Each row was made from one path, in order. Every step used is in the known rows, and no mark comes twice. Write each row's path.
Known rows
H, E, F, V, T: [ 18 -43  33  27 -71   1 -17   5  11  43  13   9  22  82   1  34 -45  41
  29 -24]
H, E, F: [ 21 -15 -14  17 -36  36  29   4  -3  16  15  20  13  44 -28  -6 -21  61
  19 -46]
H, E: [-11  -9 -51  14 -14  40  25   8 -13  36   9   3  53 -14   2 -22 -22  19
   1  -3]
T, E, S: [ 22  -4 -49  18  13  12   1  34  17 -24 -11 -48  24 -54  19 -26  -8  34
 -41 -38]
V, T, E: [  8  -4 -43  13 -39 -33 -14  50  53  50  14  10  57 -88  42  -1  30 -15
  -1  32]
S, V, F, E, H: [-34  22  45  -7  39 -24  27 -59 -47  -5  41  28 -69  44 -59  -7  30 -50
  29  17]
S, V, F, E: [-29   9  11 -38  20  -2  10  -6 -20  11  28  40 -33  24 -54  -7  38 -75
  15  26]
V, S: [-39  26 -34   2   0   3  12 -30  40 -17 -35  37  54 -27  30  21  -5 -12
 -11  47]
V, F: [  0  56 -15 -22  37   9  24  -9   0   7 -19  59  -5   7  29  24  13 -38
  -1  17]
S, V, F: [-31  22 -13 -33  19  -4  26 -17 -30  28  -8  39 -18 -17  -7   5  17 -61
  23  30]
H, E, S: [ -7  -8 -49  35  13  35  15 -21 -30 -21  -9 -39  14 -12   4 -20 -44  65
 -27 -37]
F, E, T, V: [ 45  -7  43 -30  18   1 -45  64  27 -31  11 -31 -13  -7 -11 -21  51 -15
 -14   2]
E, S, V: [-24 -18 -24   0  32  -4  10 -29 -22 -25 -21 -31 -26 -54 -21 -35 -15   2
 -12 -17]
H, E, T: [  4   6 -11  27  12  31  18  -8  -2   6  10 -45 -20 -47  24 -11   4  24
  37   3]
S, V: [-30 -21 -31 -27   0   2  19   0  -9  41   1  12  19 -59 -25 -36  11 -50
  19  23]
H, E, S, V, T: [-40 -27 -36  34 -24 -12  -2 -33 -40   7  11 -44  -6 -52  -6 -10 -27  47
   6   2]
T, V, S: [  3  13 -23 -30 -31  -7 -36  41  21 -13 -44  17  97  -8  51  22 -13  13
 -61  43]
H, E, S, V: [-31 -30 -44  23  -2  23  16 -30 -54  -3   4 -52  -2 -27 -25 -32 -39  47
  -4 -22]

Write each row's path
[ -2  42  13  -9  60   7   0 -23  -8 -63  -5  23 -58  57 -21  16  14 -15
 -28 -21] | V, F, E, S
[  2  14  -5  48 -19 -56   4 -13  28  31  26  -4  12 -66  37  -1  25  13
  13  22] | V, T, E, H
[ -8  10  37  23  43 -10  20 -42   5 -18  41  19 -24  34 -54 -36  25 -16
   1 -15] | F, E, H
[ 55 -44  24  -2 -43  18 -13  65  42  27   4  -6  36  62  -1   1 -25   9
  -2 -51] | T, E, F, V
[ -1 -30  27  28 -61  27  -2 -20  10   2  -7   6  39 111  -4  40 -67  51
  14 -18] | H, E, F, V, S
[ 17  26  21 -14   4 -13 -36  18  30 -43 -45 -36  10 -53  68  29  18  18
 -15  43] | E, T, V, S
[  0  40  11 -28  36  11   8   4   9 -11  14  61 -18  55 -23  14  32 -56
  -5   8] | V, F, E
[ -3   7 -33  -1  13  -3   7  14 -24 -16  -4 -40 -24 -37   5  -6   1   7
 -24 -16] | T, E, S, V, F
[ 30 -36  59   1 -48 -22 -25   5  50  27 -12  40   2  69   6  37 -21  -6
  27 -18] | E, F, V, T
[-41 -21 -21 -10 -26 -44   0  -8  10  54   9  23  15 -88  -5 -12  24 -50
  34  52] | S, V, T
[-30   3 -30  17  11  18  18 -43 -72 -12   1 -33 -32   7 -11   2 -36  39
  -2 -13] | H, E, S, V, F
[-21  21  44 -28  42 -10   7 -18 -18 -13  25   1 -92  -5 -40   1  54 -69
  46  31] | S, V, F, E, T
[ 14   8  44 -17   8  -8 -47  32  40 -58  -2 -26  -4   1   3  10  41  -4
 -19  35] | F, E, T, V, S
[  9  -1 -37  29 -17 -38 -22  24  36  -3  -4 -26  19 -86  41   3  10  29
 -21   3] | V, T, E, S
[ 27 -43  27  16 -51  37   3  11  -2  30  10   2  27 104 -16  11 -59  38
  19 -49] | H, E, F, V
[ 49  10  21 -25  15  -1 -30  53  16 -12 -28 -38  -7 -59  53  -5  27   3
 -10  11] | E, T, V
[ 34  35  50 -27  23 -20 -21  16 -29 -21  13  27  -7  86   2  15  19  -1
 -45   1] | T, V, F, E, H
[ 40 -35  52 -11 -25  15  -5  12  33  14 -19  33   7  94 -12  15 -36  -7
  13 -45] | E, F, V
[-25  20 -11 -10  45  -5  16 -46 -46 -34 -27 -10 -58 -17  -4   4 -11  -6
  -9  -8] | E, S, V, F
